Every row comes from one small tree of marks. Brackets hold a mark, then the marks that hang from it, in the order of their numbers. Every link used is in the known rows. Which tree was each row made from?
Known rows
(Z809 (Z252 Z613)): [ 0.69  0.64 -0.15  0.97  0.28 -1.83 -0.81 -0.04 -1.68  0.16 -1.93  0.28
  1.29 -2.19  1.37 -0.75 -1.39  0.08  2.89]
(Z252 Z613 (Z809 Z127)): [ 0.34  0.92 -2.22  1.00  2.70  0.44  0.10  2.69 -4.18  0.71 -4.47 -0.26
 -0.33 -1.20  0.98  0.13  1.61 -0.61  3.15]
(Z809 Z127): [-1.18 -0.56 -0.40 -0.40  0.29 -0.60  0.97 -1.04 -1.61  0.72 -2.03  0.32
 -0.69  0.15  1.21 -1.97  2.10  0.86 -0.43]
(Z127 (Z439 Z613) Z608 Z809): [-1.47 -1.03 -2.55 -4.99 -1.80  0.25 -0.98  2.02  0.95  3.70 -4.42  1.90
  2.28  0.09  1.00  0.71  0.10  1.15 -5.28]
(Z252 Z613 (Z809 (Z127 Z439 Z608))): [-0.51  0.36 -2.91 -1.81  2.25  2.58 -1.41  3.77 -4.37  2.07 -6.70 -0.25
  0.91 -2.73  0.87  1.40  0.18  0.11  1.99]
(Z127 Z608): [-0.67 -0.67  0.09 -0.68 -1.33 -0.34 -0.22  2.44  0.54  1.71 -2.28 -0.44
 -0.05 -1.72 -0.60 -0.04  1.49  0.95 -2.58]
(Z608 (Z127 (Z809 (Z252 Z613)))): [ 1.52 -2.25 -0.30 -1.34 -0.12 -1.80 -2.19 -0.51 -2.35  1.29 -3.96  1.39
  1.34 -2.76  3.11  2.23 -1.57  2.15  0.32]
(Z127 Z439): [-0.94 -1.86 -0.41 -2.01 -1.30  0.10 -0.50  0.67 -0.83  0.24 -2.27 -0.33
  1.72 -1.41  1.06 -1.73 -1.67  1.49 -0.95]
(Z648 (Z252 Z613 (Z809 (Z127 Z439)))): [ 0.60 -1.32 -2.86 -1.67  0.63  3.16 -0.92  2.97 -4.17 -0.54 -5.21 -0.67
  3.24 -3.59  4.14  1.00 -2.97 -0.35  4.14]
(Z252 (Z809 Z127)): [ 0.14  0.41 -0.65  0.22  0.99  0.23  1.14  2.17 -1.68 -0.37 -2.50 -1.62
 -0.60  0.97  0.32 -0.42  1.60 -0.59  1.87]
(Z608 (Z127 (Z439 Z648) (Z809 Z252))): [-1.75 -4.61 -0.77 -3.12 -3.18 -1.53 -1.70 -1.71 -0.10 -3.46 -3.69  1.23
  1.39 -1.60  3.96  1.69 -1.69  0.89 -2.15]
(Z648 (Z252 Z613 Z809)): [ 1.93 -1.00 -1.77  0.88 -0.26  0.92 -0.63  5.24 -1.76 -1.03 -3.27 -0.87
  2.87 -3.78  2.36  1.46 -2.44 -1.12  3.41]
(Z252 Z613 (Z809 (Z127 Z439))): [-0.03 -0.08 -2.76 -1.21  2.34  1.75 -0.64  2.34 -4.98  0.70 -5.68 -0.11
  1.04 -1.73  1.95 -0.14 -0.64  0.09  3.30]
(Z648 (Z252 Z613 (Z809 (Z127 Z608)))): [ 0.65 -0.24 -2.24 -0.21  0.56  2.33 -0.78  4.67 -2.76  0.31 -5.12 -0.57
  1.44 -3.92  2.31  2.86  0.03 -0.74  2.67]
(Z608 Z127): [ 0.04 -2.02  0.47  0.71 -1.66 -1.23 -1.19  1.53 -0.88  0.90 -1.45  0.33
  0.37 -1.96  1.63 -0.46  0.48  2.16 -2.06]
(Z648 Z252): [ 0.21 -2.40  0.01 -0.32 -2.65 -0.04  0.07  1.68  0.78 -1.38 -0.79 -0.48
  2.41 -2.54  2.58 -0.50 -1.81  0.45 -0.27]
(Z809 Z252): [ 0.64  0.33  1.29  0.07 -1.37 -2.11  0.23 -0.47  0.78 -0.81  0.23 -1.43
  0.98 -0.12  0.60 -1.22 -1.21  0.29  1.54]
(Z608 (Z127 Z439 (Z809 Z252))): [ 0.76 -3.57  0.74 -4.10 -1.90 -0.61 -2.03 -0.85 -0.70  0.05 -2.88 -0.43
  2.11 -1.49  3.25  1.61 -3.79  2.85 -0.97]
(Z127 Z809): [ 0.24 -2.41 -0.28 -2.60 -0.76 -1.54  0.40  0.09 -0.13  0.95 -2.79  0.51
 -0.21  0.06  1.04  0.26  0.47  1.57 -2.65]
(Z648 (Z252 Z613 (Z809 Z127))): [ 1.04 -0.30 -2.19  0.34  0.85  1.34 -0.04  3.46 -3.37 -0.72 -3.96 -0.46
  1.90 -3.12  3.33  1.29 -0.74 -0.97  4.01]
(Z439 (Z127 Z608) Z613 (Z648 Z252)): [-2.78 -2.39 -3.04  2.09 -3.30 -2.75 -1.33  3.43  1.78 -3.19 -1.42  2.87
  2.77 -2.14  2.61  0.78  4.02 -2.37 -4.56]
(Z608 (Z127 (Z439 (Z648 Z252)))): [-2.39 -5.50 -1.82 -0.99 -5.25  0.45 -1.81  1.30 -0.26 -4.37 -3.08  1.38
  3.06 -4.81  5.22  0.84 -2.15  0.48 -2.42]

Which tree is each row?
[-0.68  0.03 -1.39 -4.92 -2.08 -0.51 -0.91  0.51  1.95  2.17 -3.24  0.57
  2.90  0.48  1.27  1.31 -1.97  0.50 -2.65] : (Z127 (Z439 Z613) Z608 (Z809 Z252))
[ 0.86 -0.70 -0.48 -2.43  0.45 -0.83 -1.17  0.31 -0.91  2.06 -4.72  0.60
  0.76 -2.55  0.91  2.62 -0.65  1.13  0.00] : (Z127 Z608 (Z809 (Z252 Z613)))
[-1.39 -0.83 -1.86 -1.12 -2.82 -0.64 -1.92  2.15 -0.49  1.89 -2.24  1.98
  2.97 -1.35  2.66 -1.53 -0.65  1.47 -3.33] : (Z608 (Z127 (Z439 Z613)))
[ 1.19 -0.99 -0.47 -1.70  0.76 -2.05 -0.48 -0.82 -1.66  0.65 -3.64  0.79
  1.18 -1.36  1.87  1.22 -1.45  0.96  1.34] : (Z127 (Z809 (Z252 Z613)))
[ 1.55 -2.14 -0.38 -0.12  2.07 -3.05 -2.66  0.65 -2.56  0.92 -3.97  1.08
  0.86 -2.68  1.09  2.94  1.15  1.15 -0.62] : (Z439 (Z127 Z608 (Z809 (Z252 Z613))))
[ 0.55 -0.38 -0.86 -0.98 -0.83  2.32  0.14  4.47 -0.13 -0.36 -2.94 -2.28
  1.16 -1.92  1.53  2.28  0.16 -0.76  1.36] : (Z648 (Z252 (Z809 (Z127 Z608))))
[-1.71 -6.93 -2.05 -3.45 -4.61  0.38 -2.04  0.36 -0.24 -3.71 -4.88  2.05
  2.60 -3.88  5.92  2.55 -2.14  1.12 -3.87] : (Z608 (Z127 (Z439 (Z648 Z252)) Z809))
[-3.53  0.75 -4.54 -0.86 -1.21  0.03  0.65  1.98 -0.49 -2.55 -3.91  1.62
  1.01  1.86  2.19 -1.03  2.40 -2.89 -0.57] : (Z252 (Z809 (Z127 (Z439 Z613 Z648))))
[-1.74 -3.05 -2.74 -3.08 -1.06 -1.28 -1.15 -2.13 -1.88 -2.99 -5.71  2.40
  1.66 -2.17  3.55  1.24 -1.55 -0.49  0.22] : (Z127 (Z439 Z648) (Z809 (Z252 Z613)))
[ 0.12 -4.73 -0.60 -4.13 -1.51  0.11 -1.85  0.40 -1.60  1.43 -4.26  1.00
  1.16 -1.83  2.91  1.00 -1.90  3.48 -3.59] : (Z608 (Z127 Z439 Z809))
[-1.48  2.12 -3.08 -2.27 -0.17  1.91 -0.09  4.31 -0.49  2.13 -4.20 -0.23
  1.49  0.68  0.48  0.25  1.19 -0.78 -0.80] : (Z252 (Z809 (Z127 (Z439 Z613) Z608)))
[-1.70 -3.06 -2.55 -1.53 -3.70  1.97 -0.89  5.51  1.11 -4.33 -4.37 -1.14
  2.60 -3.61  2.22  2.74 -1.60 -2.16 -0.43] : (Z127 (Z439 (Z648 (Z252 Z809))) Z608)
[-3.87 -1.68 -3.82 -2.11 -5.38  0.60 -0.99  2.70  2.48 -2.25 -3.50  2.11
  3.93 -2.67  3.42  0.45 -0.20 -1.95 -4.11] : (Z127 (Z439 Z613 (Z648 Z252)) Z608)
[-2.42  0.74 -2.66 -2.32 -0.77  0.24  0.27 -0.46 -1.21  2.04 -2.61  1.89
  1.82  1.25  2.04 -2.77  0.82  0.36 -1.57] : (Z809 (Z127 (Z439 Z613)))
[-2.01  1.96 -1.51 -2.92 -1.54  0.36 -0.51 -0.45  0.46  2.03 -2.29  0.34
  2.22  0.56  1.79 -0.98 -0.13  0.01 -0.39] : (Z809 (Z127 (Z439 Z613) Z608) Z252)
[-0.85 -0.26 -1.22 -2.47  0.62  2.42 -0.49  3.53 -1.78  1.11 -4.74 -1.79
  0.37 -0.81  0.09  1.12  0.19  0.20  0.54] : (Z252 (Z809 (Z127 Z439 Z608)))
[ 0.10  1.10 -0.74  0.42  1.38 -0.87 -0.15 -2.08 -3.12  0.32 -2.73  0.57
  0.40 -1.38  2.13 -1.08  0.17  0.17  3.53] : (Z809 Z127 (Z252 Z613))
[-0.44 -1.19 -1.87 -0.58  0.25 -3.36 -1.38  2.40  0.29  2.40 -2.52  2.31
  1.06  0.61  0.46  1.27  4.20  0.66 -5.85] : (Z439 (Z127 Z608 Z809) Z613)
[ 1.32 -2.95 -0.75 -3.03 -0.29 -0.29 -2.90 -0.61 -3.10  1.25 -5.03  1.29
  2.57 -3.64  3.68  1.93 -3.97  2.71  0.48] : (Z608 (Z127 Z439 (Z809 (Z252 Z613))))
[-2.47  0.19 -3.90  0.79 -2.71 -0.22  1.25  2.85  1.13 -3.90 -2.35  1.00
  1.77  0.71  3.62  0.08  2.46 -3.97  0.18] : (Z439 Z613 (Z648 (Z252 (Z809 Z127))))
[-1.55 -1.45 -2.27  0.79 -1.39 -5.92 -0.55 -0.83  1.19 -3.33 -1.02  2.76
  1.17  2.06  2.52  0.54  3.51 -2.14 -2.87] : (Z439 (Z127 (Z809 Z252)) Z613 Z648)
[-1.72 -4.86 -1.78  0.38 -0.29 -4.36 -0.66 -0.26 -1.09 -3.45 -3.00  2.49
 -0.93 -0.05  1.95  0.67  4.37 -0.25 -4.34] : (Z439 (Z127 Z809) Z648)
[-2.34 -5.61 -2.60 -4.76 -4.33  1.41 -0.94  1.03  1.18 -2.91 -5.54  1.19
  2.37 -3.47  3.61  3.15 -1.27 -0.13 -4.28] : (Z127 (Z439 (Z648 Z252)) Z608 Z809)
[-1.37 -4.28 -2.91  3.51 -0.82 -2.92 -1.97  1.65 -2.91 -4.67 -2.98  2.94
  2.02 -4.67  4.17  0.40  2.10 -1.48 -0.51] : (Z439 Z127 (Z648 (Z252 Z613)))
